Each row was made from one path, in order. Every step used is in the known rows, and no mark comes twice. Write each row's path.
In the rows, 128 means zero.
Known rows:
fato > gova > volo > nozevu > tipad: [121 100 133  58 147 176 123 168  95 119 122 123  96 159 118  99 107 129
  80]
bolat > volo: [138 126 133 151 140 129 146 150 132 132 121 120 128 124 117 151 123 131
 133]
fato > zenip: [118 147 163 134 120 135 133 142 142 121 127 123 146 148 124 128 127 141
 141]
bolat > volo > nozevu > tipad: [135 113 128 101 152 148 127 177 112 120 128 120 112 137 134 121 101 128
 108]
kudin > fato: [135  99 101 102 125 161 126 122 132 134 143 126 118 108 115 116 119 122
 120]
volo > nozevu: [115 131 143  96 136 135 123 158 132 129 125 135 135 143 151 109 124 108
 106]
nozevu > tipad > kudin > fato > gova > volo > bolat: [141  72  72  41 151 200 120 141  76 135 158 146  94 114 107 114 124 137
 101]
fato > zenip > tipad > nozevu: [139 128 133  74 123 118 129 152 141 120 120 134 129 127 122 123 130 162
 114]
nozevu > tipad > zenip: [138  97 122  78 127 131 125 139 102 119 109 154 100 124 127 116 108 137
 115]
fato > gova: [142 121 136 145 130 138 139 140 121 135 136 124 127 162 110 125 116 136
 108]
kudin > fato > gova > volo: [130  86 116  85 129 190 138 133 119 138 132 118 102 128  86 119 119 127
 102]
nozevu > tipad > zenip > fato: [142  98 112 105 136 139 137 135 123 121 121 151  97 128 120  97 121 144
 124]
kudin > fato > zenip > tipad > nozevu: [145  99 104  49 119 149 127 146 145 128 137 132 120 107 108 112 121 156
 107]
tipad > zenip > fato > gova > volo: [126  97 153 105 134 157 163 146 135 137  98 148 105 150  94 110 139 132
 109]
kudin > fato > zenip > tipad: [141 123 111 103 127 172 129 122 153 119 150 106 124 125  99 107 124 144
 105]
zenip > tipad > kudin > fato: [159  91  70  61 137 142 129 123 129 139 145 140 109  94 103 121 136 129
 100]
bolat > volo > nozevu > tipad > kudin: [142 100 119  65 155 124 136 191 102 132 122 149 114 126 136 133 110 123
 115]
gova > volo > nozevu > tipad > kudin: [113  94 119   5 146 141 119 169  91 126 109 156 102 114 136 115 127 116
 107]
nozevu > tipad > kudin: [147 101  96  73 139 116 121 140  94 127 133 152 108 114 124 130 120 139
 130]
bolat > volo > nozevu > tipad > zenip > fato: [138  97 136  98 154 147 153 185 131 125 112 148 103 139 129 102 113 129
 105]

Which path is each row?
[143 135 132  89 133 116 138 143 139 124 131 139 137 133 114 130 144 148
 120] : fato > zenip > tipad > kudin
[131 114 140 123 130 127 152 136 147 133 110 154 120 132 124 109 138 128
 126] : tipad > zenip > fato
[124  55 128   4 134 200 129 173  99 131 109 150  83 138 110  88  94 116
  65] : kudin > fato > gova > volo > nozevu > tipad > zenip
[128  88 127  21 148 154 129 183  84 133 117 151 100 147 117 113 116 124
  88] : fato > gova > volo > nozevu > tipad > kudin
[133 102 113  41 145 122 116 171  97 127 129 158 113 128 146 111 115 120
 107] : volo > nozevu > tipad > kudin
[132  98 115  98 153 192 139 140 103 121 130 145  93 148 114  94 137 147
 102] : nozevu > tipad > zenip > fato > gova > volo > bolat
[153  67  95  31 143 167 125 176  95 142 153 153 102 142 117  96  97 122
  81] : volo > nozevu > tipad > kudin > fato > gova
[131 104 128  72 119 143 137 150 136 139 137 150 138 118 114 130 125 130
 140] : tipad > kudin > fato > zenip
[127  72 106  35 142 208 121 162  99 127 137 121  86 139 105  89  97 123
  73] : kudin > fato > gova > volo > nozevu > tipad
[132  91 115  46 157 160 143 178 105 134 130 149  95 152 109  95 129 131
  96] : zenip > fato > gova > volo > nozevu > tipad > kudin
[137  85 128  83 141 167 150 145 111 124 108 145  83 147  90  99 120 149
 103] : nozevu > tipad > zenip > fato > gova > volo
[153  92 145 113 157 158 164 196 125 132 118 145 100 174 113  98 101 138
  87] : bolat > volo > nozevu > tipad > zenip > fato > gova
[125 103 122  83 155 186 137 164 116 121 134 121  92 162 108  80 121 137
  89] : zenip > fato > gova > volo > nozevu > tipad
[109  99 169  75 139 162 159 177 138 139  94 153 113 164 118  92 136 113
  88] : tipad > zenip > fato > gova > volo > nozevu
[137  78 104  11 148 178 136 163 120 143 131 139 101 127  98 101 131 113
  59] : zenip > tipad > kudin > fato > gova > volo > nozevu
[142  93 138  88 146 157 144 177 121 128 126 153 101 177 124  75 107 133
  81] : volo > nozevu > tipad > zenip > fato > gova
[139  75  87  14 141 155 116 165 101 134 145 156 104 111 134 100 105 114
 101] : volo > nozevu > tipad > kudin > fato
[117  84 155  27 137 166 130 180  95 123  93 152  92 156 121  97 104 121
  73] : fato > gova > volo > nozevu > tipad > zenip
[148  59  83  27 138 177 131 146  84 138 137 144  84 113  84 121 110 137
 102] : nozevu > tipad > kudin > fato > gova > volo
[113 117 149 105 148 175 150 165 139 134 126 124 114 165 112  92 137 119
  93] : zenip > fato > gova > volo > nozevu
